(in the rows, 128 means zero)
Known rows, with every way that one mark hangs from another:
J287[J104[J826[J212]] J331[J516[J735]] J917[J124]]: [ 76 137 127  54  95 139 158 135 178 111  86 143 162 131  83 146 110 158
 119 182 132 252 116 150]
J826[J104 J212 J735[J516[J331[J287[J917[J124]]]]]]: [ 88 130 167  73 143 141 166  99 185 136 126 121 220 131 121 147 102 188
 158 163 109 184  91 129]
J826[J104 J212 J735[J516[J331[J287]]]]: [ 89 139 189 101 164 134 165  87 158 146 152  99 203 131 140 138  95 171
 153 136 119 137 102 105]
J248[J804[J287[J331[J516[J735]] J917[J124]]]]: [ 57 113  92  76 123 155 143  89 168 121  88 140 169 105 119 164 133 196
 110 175 135 228 121 144]
J287[J104[J826] J917[J124]]: [128 112  96  92 105 137 118 144 158 117 136 159 136 147  84 137 125 127
 127 157 125 207 111 159]
J331[J287 J516[J735[J826]]]: [ 71 103 134 109 126 131 159 107 161 138  91  99 166 133 167 138 128 179
 124 166  98 145 139  81]
J516[J735]: [102 129 127 117 123 119 145 106 106 132 111 130 141 109 131 130 127 142
 123 130 135 121 137 113]
J826[J104 J212 J735]: [134 160 192  95 164 142 169 124 106 152 208 110 184 124 123 119 102 155
 136 106 152 116 102 140]
J287[J104[J826] J331 J917]: [107 109  91 112  94 125 125 119 162 110 151 140 123 175  68 143 104  98
 112 159 138 232 135 149]
J516[J331[J287[J917]] J735[J826[J104]]]: [ 49  92 125 120 119  91 165  64 156 131 141 110 202 158 123 152 102 166
 124 170 115 162 134  74]
J331[J287 J516]: [ 92 127 145 138 124 140 150 122 177 124  83 106 134 137 156 142 129 177
 120 149  94 154 130 113]
J287[J104[J826] J331[J516]]: [105 133 127 105 111 136 133 133 171 106 121 128 119 163 100 143 116 127
 104 151 133 215 137 126]
J248[J804[J287[J104[J826] J331[J516]]]]: [ 86 112 105 107 149 158 113 106 163 126 165 125 129 145 107 154 119 148
 102 142 145 224 114 142]
J516[J331 J735]: [ 80 129 131 126 124  97 151  85 112 124  84 133 149 115 126 143 114 145
 120 130 131 122 137  96]
J804[J287]: [130 120 115 133 133 148 112 106 125 150 140 114 128 133 138 143 120 139
 119 124 131 130 104 152]
J735[J516[J331] J826[J212]]: [102 111 134  88 147 121 121 125 161 133 116 110 172 127 137 122 114 105
 166 159 118 132 112  91]
J212[J826[J104 J735]]: [136 120 171  84 154 132 152 124  93 149 209 125 173 159 128 121 114 157
  95  92 157  98 124 123]
J248[J804[J287[J104[J826[J212]] J331]]]: [100 115 114 102 161 150 101 110 140 148 205 124 140 135  92 144 102 127
 121 131 159 209  89 170]
J124[J917]: [ 98 120 126 117 140 123 148 147 129 133 144 133 129 148 112 128 124 120
 109 135 117 117 140 117]
J735[J516[J331[J287]] J826]: [ 86  84 115 118 134 120 116  97 186 130  97 108 164 149 152 141 120 132
 151 171  93 147 128  76]
J516[J331[J287[J104]] J735]: [ 74 106 126 157  99  89 148  63 141 125  94 137 160 124 118 160 102 161
 109 140 107 166 145  90]
J248[J804[J287[J104 J331[J516[J735]] J917]]]: [ 56 100  81 117 101 139 148  66 159 118 133 137 164 113  95 162 112 165
  95 161 137 242 144 121]
J804[J248 J287[J917[J124]]]: [127  97  95 109 129 180  92 132 141 158 136 135 149 152 127 159 131 143
 106 140 125 177  67 186]

Rows:
[ 68  95 113  81 105 138 162 117 189 128  65 120 183 133 148 146 135 195
 131 194  88 189 130 106] | J331[J287[J917[J124]] J516[J735[J826]]]
[ 66 112 113  89  96 140 157 118 184 117  74 140 156 137 114 152 125 190
 114 180  98 227 122 129] | J331[J287[J104[J826] J917[J124]] J516[J735]]
[ 71 104 113 154 106 105 146  86 173 121  84 119 144 158 118 153 105 149
 127 157  97 173 128 117] | J516[J331[J287[J917]]]
[ 91  99 168  91 152 123 148  88 146 143 152 114 191 165 146 139 107 172
 111 121 123 120 124  87] | J212[J826[J104 J735[J516[J331[J287]]]]]
[ 84 109 125 136 127 120 123  92 180 122  71 117 146 136 145 147 121 143
 144 158  95 150 128  92] | J735[J516[J331[J287]]]
[ 97  65  86 106  92 121 115 100 219 115  92 146 188 148 112 154 118 139
 146 198  81 222 130  95] | J735[J516[J331[J287[J104 J917[J124]]]] J826]
[ 96  88 128 120 122 115 119 104 192 136 126 114 184 136 129 137 102 124
 155 167  93 175 119  87] | J735[J516[J331[J287[J104]]] J826[J212]]
[ 83 116 137 114 136 123 118 111 183 131 113 117 149 143 118 140 100 125
 150 156 105 182 100 114] | J735[J516[J331[J287[J104[J826[J212]]]]]]
[120 145 159  54 176 169 139 142 126 152 159 103 149 128 132 106 112 120
 167 128 140 128  89 143] | J104[J826[J212 J735[J516]]]
[ 61 108 147  82 128 101 164  93 169 140 124 121 227 137 121 151 102 188
 141 180 112 176 101 108] | J516[J331[J287[J917[J124]]] J735[J826[J104 J212]]]
[124 121 151  75 158 138 125 140 154 139 191 106 191 127 137 110 126 117
 163 157 134 128 107  98] | J735[J516 J826[J104 J212]]
[ 96  99 116 150 104 112 120  85 186 116  95 134 153 132 124 152 112 134
 132 155  94 180 138  88] | J735[J516[J331[J287[J104]]]]
[104  97 112  99 136 121 113 112 161 122 109 120 159 139 138 130 124 106
 153 161 115 133 132  77] | J735[J516[J331] J826]
[ 78 140 136 103 107 126 162 106 148 111  69 122 141 123 128 146 124 159
 106 152 132 174 154 104] | J287[J331[J516[J735]]]
[ 65 108 123  92 142 146 151  88 170 134 107 103 153 169 125 140  99 141
 150 159 106 176 111 118] | J104[J826[J735[J516[J331[J287[J917]]]]]]
[ 93  98  83 127 144 148 118  95 136 141 170 126 143 120 118 139 126 143
 128 137 137 167 108 150] | J248[J804[J287[J917]]]
[ 68 116 105  93 138 159 130 114 179 130 169 117 147 143  86 146 102 143
 118 159 143 252  98 164] | J248[J804[J287[J104[J826[J212]] J331[J516] J917]]]
[ 88 128 114 113  93 134 155 123 184 100  83 121 132 154 105 144 119 138
 114 168 121 212 148 127] | J287[J331[J516] J917]
[109 141 164  88 155 139 152 109 135 140 118 112 172 114 131 123 101 131
 159 127 127 127 109 115] | J826[J212 J735[J516[J331]]]
[ 68  91  92 125 106 120 122  92 198 113 103 128 142 164  99 149 106 120
 138 176  98 215 123 105] | J735[J516[J331[J287[J104[J826] J917]]]]
[117 129 128 130  90 129 140 120 173 101 109 137 135 142 104 149 117 136
 100 148 124 212 156 115] | J287[J104 J331[J516]]
[133 112 160  64 154 146 140 124 115 143 192 125 178 147 135 114 123 143
 114 110 152 105 127 104] | J212[J826[J104 J735[J516]]]
